What can hang from each mark
virif: mevof
sude: fase mevof virif
mevof: dabifi deruk fase virif
dabifi: deruk mevof sude
fase: mevof sude

Every row comes from one small tree of marks. Brackets hold a mark, then the marks that hang from it, in alphabetical order. Every link used is in the known rows. Which tree was each row made from?
Known rows
(fase (sude (mevof dabifi deruk virif))): [0.7 -6.9 12.3 -2.8 -17.5 1.3 35.7 5.0 5.0 7.5 -20.6 22.7 12.9 18.7 -17.1 -8.6 -19.5 -8.4 -0.1 -7.8 -9.2 -44.6 26.7 3.5 12.9 0.6 -4.9 -15.0 19.1 10.7 -18.4 2.1 -14.1 8.9 -8.3 4.1]
(dabifi sude): [4.6 -14.5 14.1 -3.1 -20.0 -1.3 18.2 -1.6 7.4 5.9 -9.8 11.4 19.0 14.0 -15.5 -11.8 -8.0 -8.0 7.8 -6.5 -12.5 2.6 28.7 -4.5 0.9 1.4 -7.9 -2.6 16.1 11.1 -8.8 4.4 -26.2 -4.3 5.8 -0.7]
(mevof dabifi fase): [-2.8 -15.9 20.0 -0.8 -20.9 8.3 32.4 20.4 -0.4 5.9 -11.3 16.6 23.6 9.8 -29.7 -13.9 -18.8 -2.0 -2.9 -10.0 -7.3 -28.9 23.4 2.1 16.0 -1.8 -6.4 9.6 23.7 12.7 -24.9 -6.4 -13.1 -4.2 -7.5 5.7]
(mevof (dabifi sude) deruk virif): [5.5 -16.2 6.0 6.5 -35.3 13.1 34.2 0.0 1.5 5.3 -7.4 19.1 26.9 16.7 -17.9 -12.8 -19.6 -19.4 -1.4 -18.8 -7.6 -44.2 25.8 19.6 9.3 6.0 -9.7 8.6 28.8 10.4 -25.5 0.3 -11.0 11.7 -6.6 9.7]
(fase (sude mevof)): [-0.4 -5.6 17.6 -8.8 -5.6 -8.7 25.7 4.7 8.8 7.4 -23.1 17.1 7.2 16.2 -16.1 -8.4 -12.5 0.3 4.3 0.3 -11.9 -15.2 28.1 -13.0 8.1 -2.3 -3.2 -23.6 10.1 11.9 -8.7 3.8 -23.0 -2.4 -1.2 -2.2]
(sude fase (mevof dabifi) virif): [9.8 -18.5 18.0 -25.3 -13.9 -4.4 29.0 10.6 4.0 8.0 -19.1 28.7 -0.3 6.4 -32.1 -7.5 -2.6 17.3 11.1 -2.3 -1.4 15.4 27.3 -4.2 18.1 13.3 -6.9 -8.4 24.0 11.7 -20.1 1.7 -10.5 -7.6 -8.7 -4.1]
(dabifi (mevof virif) sude): [4.0 -17.5 15.0 -1.1 -15.8 6.0 14.9 -11.3 0.1 11.5 -2.1 9.9 21.6 18.5 -13.1 -10.0 1.9 -3.3 11.7 -10.8 -14.6 -16.7 20.3 11.3 -8.6 10.9 -9.5 -14.9 21.3 11.7 -25.9 3.7 -27.0 0.8 0.3 -4.2]
(mevof (dabifi deruk sude) fase): [20.5 -14.5 10.6 -2.3 -26.7 9.3 30.8 12.8 1.6 6.9 -1.6 4.1 28.8 14.8 -22.8 -13.2 -16.7 -17.6 3.8 -11.7 -12.1 -25.4 17.8 9.6 13.2 4.9 -9.8 9.9 34.0 4.8 -23.5 3.2 -9.7 2.5 -3.9 6.2]
(fase (mevof dabifi deruk) (sude virif)): [-5.0 0.0 18.1 -2.1 -17.6 -7.8 46.9 15.8 5.9 -6.2 -34.8 25.2 0.6 16.4 -17.4 -12.5 -27.9 -5.8 -0.5 -10.9 -12.5 -52.7 31.6 -28.4 20.0 2.9 -12.7 -10.6 28.0 8.7 -20.4 -7.1 -17.8 -2.2 -6.2 6.1]
(dabifi deruk): [17.1 -18.6 13.4 -7.3 -3.2 -5.0 15.2 5.0 4.6 5.5 -17.7 -1.9 24.6 13.1 -13.3 -12.4 -9.7 -14.3 1.6 -3.5 -12.5 -12.8 20.8 -5.7 6.7 6.2 -3.5 -11.9 15.4 10.3 -13.3 -0.1 -17.3 3.7 -2.0 3.8]
(sude fase mevof): [4.9 -15.8 18.1 -23.7 -6.8 -9.1 19.4 5.2 6.5 8.9 -12.4 20.7 17.3 7.5 -27.6 -9.2 -3.8 4.1 10.6 0.6 -4.7 17.1 27.9 -7.6 7.7 6.8 -4.3 -18.9 8.9 13.4 -13.0 1.0 -12.8 0.0 -4.6 -4.6]
(virif (mevof (dabifi sude) deruk fase)): [2.6 -9.8 20.2 -16.0 -32.1 9.3 43.8 19.0 3.9 9.7 -6.2 13.0 23.3 1.8 -28.3 -18.0 -19.4 -15.3 7.1 -10.9 -11.6 -33.1 27.7 9.6 8.5 -0.8 -5.7 9.8 28.4 9.7 -21.1 -7.0 -8.8 16.5 -8.8 3.8]
(dabifi deruk mevof): [20.0 -17.2 15.7 -13.1 4.2 -4.8 12.1 3.3 0.6 9.7 -13.2 -6.1 28.0 14.9 -10.9 -12.8 -2.9 -5.6 6.1 -4.1 -15.3 -17.4 16.4 -4.8 -2.2 14.4 -6.8 -20.0 19.4 9.4 -28.3 -0.7 -20.9 6.7 -7.8 0.9]
(fase mevof): [-9.5 -9.2 28.0 -7.8 -9.0 -13.2 25.3 8.2 6.0 -2.7 -22.9 12.2 22.9 8.3 -19.9 -16.1 -13.8 -6.2 0.8 -6.9 -13.3 -21.4 28.9 -29.5 3.8 3.2 -8.8 -10.6 9.5 13.4 -12.6 -10.4 -21.9 -2.2 1.0 3.6]
(virif (mevof dabifi)): [-2.4 -12.1 22.4 -19.5 -17.5 1.5 34.3 9.7 4.3 13.0 -16.3 9.7 18.7 -3.5 -27.0 -18.6 -13.5 8.8 1.5 -7.8 -11.2 -20.6 29.0 0.2 1.5 -0.6 -1.9 8.7 8.3 13.6 -16.6 -9.3 -16.9 12.2 -9.5 1.5]
(fase mevof (sude virif)): [-10.6 -4.0 23.6 -0.8 -6.5 -14.0 33.5 7.4 6.7 -4.8 -35.6 21.1 -7.0 16.3 -15.8 -10.2 -16.9 1.0 5.8 -5.7 -15.3 -29.2 29.6 -34.0 13.1 0.6 -8.1 -23.9 19.3 11.6 -9.6 -5.7 -26.6 -12.7 3.3 -2.3]
(dabifi deruk (mevof fase) sude): [25.8 -14.6 14.6 -9.0 -11.2 3.3 17.3 3.7 1.1 9.7 1.4 -5.3 29.4 19.8 -13.3 -11.2 -2.0 -18.2 15.5 -6.9 -17.6 -15.1 13.4 5.6 -1.5 13.5 -11.3 -15.7 34.8 5.0 -28.2 6.4 -19.0 3.4 -1.4 -2.2]

Write each row's tree
[27.4 -18.1 3.0 -8.4 -21.5 3.0 28.3 2.6 3.8 6.2 -10.0 9.8 12.6 12.5 -20.6 -10.5 -10.9 -1.0 8.7 -10.7 -9.0 -0.9 22.4 3.6 12.7 11.6 -11.2 6.2 29.5 4.6 -21.2 6.5 -13.0 -1.2 -3.9 1.8] : (mevof (dabifi deruk (sude fase virif)))
[32.0 -14.8 6.9 -20.4 -13.1 -6.4 17.7 -3.9 9.1 9.0 -2.0 3.9 23.9 14.1 -17.3 -8.8 -2.4 -16.3 16.9 -2.1 -11.1 17.6 20.8 1.7 3.7 13.5 -8.3 -16.2 21.7 3.8 -10.6 12.6 -11.7 6.6 0.8 -2.2] : (dabifi deruk (sude fase mevof))
[-9.3 -17.0 16.9 -4.4 -9.7 -5.3 25.8 -0.5 2.6 -0.4 -16.5 20.4 17.6 7.9 -25.8 -12.3 -12.4 -3.3 6.5 -10.1 -8.5 -13.3 25.4 -11.9 7.4 4.0 -6.3 -17.7 9.9 14.2 -16.0 -9.9 -15.1 -1.2 -0.6 -2.1] : (sude (fase (mevof virif)))
[29.0 -17.6 19.5 -18.6 -16.2 -1.6 20.4 6.8 6.3 7.7 -7.0 4.5 11.0 18.0 -17.6 -7.1 1.4 -19.8 18.1 -0.7 -12.3 6.7 18.2 3.0 11.9 15.6 -8.0 -17.1 39.1 5.0 -12.2 12.2 -12.7 -4.2 3.4 -3.1] : (dabifi deruk (sude (mevof fase) virif))
[-4.4 -17.4 21.5 -12.0 -7.7 -10.8 26.8 8.0 3.9 -3.1 -25.8 25.3 -2.4 8.1 -27.1 -10.1 -7.2 7.3 11.4 -4.7 -7.6 5.2 28.9 -25.6 15.2 8.3 -7.7 -17.9 20.7 13.6 -13.5 -8.1 -17.9 -13.9 0.4 -5.2] : (sude (fase mevof) virif)
[1.7 -7.9 18.6 -9.7 -8.8 -7.6 32.0 11.1 7.9 4.5 -30.3 24.8 -7.0 19.1 -15.7 -6.4 -12.1 -4.4 7.0 1.1 -9.6 -18.4 30.2 -14.0 16.3 2.8 -4.2 -28.3 25.5 11.7 -11.1 3.5 -19.9 -5.0 -2.9 -1.9] : (fase (sude (mevof deruk) virif))
[26.7 -17.3 12.6 -12.2 -16.2 0.1 16.3 -8.6 6.9 10.6 -2.9 -0.5 26.8 17.7 -12.4 -9.0 -0.3 -23.6 12.4 -5.1 -13.7 -5.2 17.5 12.5 0.8 15.0 -6.5 -16.1 24.3 5.5 -11.7 12.0 -13.3 8.8 2.5 0.9] : (dabifi deruk (sude (mevof virif)))
[6.7 -2.6 16.7 -3.4 -10.1 -9.7 40.6 9.6 5.5 -3.4 -31.4 12.9 0.5 16.0 -15.9 -11.4 -22.5 -1.0 2.2 -9.5 -15.3 -43.6 25.0 -26.2 16.5 5.8 -11.0 -11.5 25.6 6.0 -18.6 -3.7 -19.2 -4.0 -3.9 4.5] : (fase (mevof (dabifi deruk)) (sude virif))
[-8.8 -15.2 11.9 14.6 -24.0 16.4 38.2 8.6 -2.9 6.6 -13.3 22.8 11.8 17.7 -26.2 -9.5 -22.9 -6.3 -2.7 -15.7 -9.1 -59.0 19.5 18.4 17.5 -5.3 -2.6 -3.3 26.5 12.5 -25.0 -4.3 -13.0 -1.7 -5.7 3.6] : (mevof dabifi (fase sude) virif)
[25.5 -15.3 0.7 -6.7 -21.2 2.7 26.6 0.6 4.6 7.3 -5.4 5.2 25.9 11.2 -19.8 -12.4 -15.1 -5.2 5.1 -11.7 -10.3 -6.7 22.4 4.4 9.0 8.3 -11.2 8.7 21.4 4.3 -21.0 5.7 -12.7 6.6 -4.8 4.2] : (mevof (dabifi deruk (sude fase)))
[-2.5 -16.0 19.6 -12.7 -11.2 -10.4 31.0 12.3 4.2 -4.7 -27.2 27.6 0.5 9.9 -25.4 -10.9 -11.3 -3.2 11.3 -5.8 -6.6 -3.8 30.5 -25.0 18.0 9.2 -8.8 -18.8 25.8 13.1 -16.0 -8.9 -13.8 -8.8 -2.5 -2.5] : (sude (fase (mevof deruk)) virif)
[6.8 -11.0 17.8 -5.7 -21.5 4.7 25.1 10.6 0.8 6.6 -0.9 10.9 26.9 19.2 -16.2 -12.2 -7.1 -18.4 13.0 -8.1 -13.6 -21.2 23.0 2.3 1.8 7.8 -12.8 -13.1 36.0 9.5 -29.7 1.6 -20.2 2.3 -3.0 -1.5] : (dabifi (mevof deruk fase) sude)
[16.9 -21.6 9.2 6.5 -29.8 18.5 31.5 2.8 -2.3 7.6 1.6 7.6 27.9 17.7 -23.2 -10.7 -13.9 -22.4 3.7 -16.7 -11.1 -41.8 13.3 29.0 12.2 7.0 -6.9 5.0 37.0 6.7 -26.3 2.7 -7.0 6.2 -3.1 6.0] : (mevof (dabifi deruk sude) fase virif)
[-4.9 -13.8 25.5 -17.4 -20.4 6.6 38.3 18.4 1.7 11.1 -12.4 11.9 19.4 -2.7 -32.6 -17.6 -15.7 1.6 3.8 -7.7 -10.9 -27.9 25.1 5.0 6.5 -2.8 -2.0 7.4 17.6 13.2 -19.3 -11.3 -12.3 10.5 -9.5 1.2] : (virif (mevof dabifi fase))
[14.4 -12.6 18.4 -17.9 -23.9 7.6 36.7 12.4 3.9 12.3 -3.0 1.3 23.6 0.9 -27.1 -16.9 -14.1 -10.3 9.6 -8.7 -14.3 -24.0 21.0 11.8 4.5 2.3 -4.7 7.9 25.2 7.2 -18.4 -2.8 -10.2 14.2 -6.5 1.8] : (virif (mevof (dabifi deruk sude) fase))
[2.1 -6.0 21.2 -7.3 -26.4 -6.2 38.7 12.1 5.6 -4.3 -19.6 18.6 20.0 11.1 -19.3 -16.4 -20.1 -13.1 2.3 -13.1 -11.2 -32.5 31.3 -22.7 11.5 9.4 -16.1 4.2 29.3 7.9 -21.7 -5.8 -14.9 3.0 -3.7 7.6] : (fase (mevof (dabifi (sude virif)) deruk))
[2.7 -18.1 10.9 9.2 -40.0 20.3 39.8 10.7 -1.8 4.4 -1.3 21.7 28.0 18.5 -24.7 -11.8 -21.3 -28.1 1.5 -18.8 -7.1 -52.4 22.0 25.6 16.1 3.2 -8.8 6.9 40.4 10.1 -28.9 -1.3 -5.4 8.6 -5.9 8.8] : (mevof (dabifi sude) deruk fase virif)
[32.7 -18.7 9.7 -22.3 -12.4 -6.5 19.2 -2.1 8.1 8.3 -7.1 7.9 7.1 14.7 -18.2 -6.2 2.5 -10.2 21.2 -0.7 -10.0 24.4 20.9 0.7 9.0 17.9 -8.3 -19.4 31.2 4.2 -10.7 13.6 -12.5 -2.6 2.0 -6.0] : (dabifi deruk (sude fase mevof virif))
[-2.6 -18.0 17.8 -2.7 -9.4 4.1 20.2 2.0 -2.4 8.1 -14.6 12.8 24.5 16.9 -13.9 -12.0 -6.5 -9.7 3.1 -9.6 -10.7 -39.2 22.2 6.8 0.0 10.8 -6.5 -19.5 21.8 15.7 -32.1 -6.2 -18.9 8.6 -8.9 1.6] : (dabifi (mevof deruk virif))
[-2.8 -11.1 20.7 -3.9 -8.1 1.7 30.7 17.9 -1.2 4.6 -20.1 18.6 7.1 20.9 -17.1 -9.7 -11.8 -7.4 8.6 -4.9 -12.1 -37.6 23.6 -6.7 11.8 4.4 -7.5 -25.9 35.5 12.8 -31.2 -4.1 -20.2 -3.4 -7.8 -2.3] : (dabifi (mevof deruk (fase (sude virif))))
[1.1 -4.1 19.7 -7.0 -26.2 -6.0 38.5 11.1 6.9 -3.5 -15.7 15.4 30.1 11.6 -19.0 -17.9 -23.1 -16.3 -0.3 -14.4 -12.2 -37.3 30.6 -21.2 7.9 6.8 -16.6 6.6 23.1 8.0 -22.4 -6.1 -14.6 9.5 -4.4 10.4] : (fase (mevof (dabifi sude) deruk))
[-7.3 -15.9 14.9 -4.8 -13.4 -4.3 29.7 3.4 2.8 -2.9 -17.2 23.5 20.1 10.5 -23.9 -13.0 -16.5 -13.8 5.5 -11.0 -7.3 -23.4 27.3 -11.4 9.9 5.1 -7.6 -17.3 15.7 13.7 -18.2 -10.5 -10.7 4.1 -3.3 1.2] : (sude (fase (mevof deruk virif)))
[9.5 -23.8 13.3 5.1 -20.1 16.3 31.0 9.1 -4.5 6.9 -6.2 8.3 27.3 14.7 -26.1 -11.6 -16.4 -17.5 -1.6 -14.5 -9.1 -50.5 13.0 25.0 15.4 6.2 -3.2 1.5 31.7 10.3 -28.0 -3.9 -4.7 5.4 -8.0 8.1] : (mevof (dabifi deruk) fase virif)
[-3.1 -11.3 24.1 -16.3 -24.8 7.7 43.5 23.9 2.3 9.3 -11.9 14.0 22.6 -0.4 -30.3 -18.5 -20.8 -11.0 2.3 -9.0 -9.8 -39.6 27.7 5.7 10.4 -1.7 -3.4 6.0 24.3 13.1 -22.5 -12.4 -7.2 15.9 -12.8 5.3] : (virif (mevof dabifi deruk fase))
[-10.4 -12.5 24.1 -1.2 -15.9 -5.5 30.3 6.1 3.0 -4.4 -21.7 16.7 25.7 12.5 -17.8 -15.1 -18.0 -22.8 -0.1 -11.8 -11.2 -47.1 27.0 -14.0 6.7 6.6 -8.3 -14.8 18.3 14.5 -18.1 -11.7 -14.3 7.2 -2.0 7.0] : (fase (mevof deruk virif))
[-0.2 -9.9 13.6 4.0 -25.9 8.9 47.3 26.5 0.7 0.6 -22.7 26.8 4.6 18.7 -24.0 -10.4 -27.7 -12.0 -1.1 -10.6 -7.6 -50.6 27.4 -0.3 27.0 -2.6 -7.6 -2.3 40.7 10.0 -26.1 -4.4 -10.3 -3.7 -9.8 5.3] : (mevof dabifi deruk (fase (sude virif)))
[6.5 -20.2 21.5 -25.1 -6.8 -9.3 21.0 7.9 5.1 7.3 -20.5 27.0 -3.4 8.2 -29.0 -6.2 3.1 10.8 15.4 2.7 -3.0 26.0 27.8 -9.3 14.4 11.9 -4.1 -22.7 21.0 14.4 -12.8 1.9 -13.8 -11.4 -3.0 -8.6] : (sude fase mevof virif)
[5.8 -14.7 19.5 -12.9 -24.0 -0.6 29.5 4.4 7.2 6.7 -15.2 14.6 2.6 8.8 -18.3 -12.0 -5.3 -8.1 14.6 -5.1 -12.6 0.8 31.1 -1.9 4.2 5.6 -6.1 -6.4 27.5 10.9 -9.4 1.2 -21.8 -0.5 2.2 -3.8] : (dabifi (sude (virif (mevof deruk))))
[21.8 -16.0 5.9 -5.8 -15.2 -3.4 22.0 -8.6 5.9 1.4 -6.0 3.2 24.1 15.0 -15.6 -10.9 -9.1 -22.7 14.0 -10.5 -14.5 -7.1 19.4 -1.9 3.6 11.7 -10.2 -14.0 22.3 4.2 -13.3 4.4 -13.1 6.0 4.3 -0.3] : (dabifi deruk (sude (fase (mevof virif))))
[8.3 -16.7 12.3 -16.4 -22.9 0.0 30.0 2.7 7.0 6.5 -12.8 20.0 -0.9 6.6 -22.9 -10.8 -5.3 -3.7 18.8 -5.4 -9.6 13.2 31.0 -0.6 7.5 5.9 -6.2 -8.3 26.4 10.5 -10.2 1.3 -17.4 -0.7 1.2 -7.9] : (dabifi (sude fase (virif (mevof deruk))))
[8.6 -15.3 25.1 -15.1 -22.4 -0.9 23.4 8.1 6.0 7.3 -9.3 19.2 4.3 15.7 -22.8 -7.2 1.5 -7.8 16.6 -1.4 -9.5 12.1 25.7 -1.5 11.1 9.0 -7.8 -13.3 33.3 10.5 -11.0 8.2 -19.2 -12.9 4.9 -5.5] : (dabifi (sude (mevof fase) virif))
[22.2 -20.0 12.5 -2.0 -14.6 10.3 16.9 -4.0 -2.3 10.3 4.3 -2.8 28.2 21.9 -13.2 -9.4 0.1 -22.8 15.2 -10.9 -16.8 -27.8 9.6 20.8 -1.5 15.3 -8.7 -19.4 37.0 6.3 -30.6 5.9 -16.3 5.8 -0.9 -2.3] : (dabifi deruk (mevof fase virif) sude)
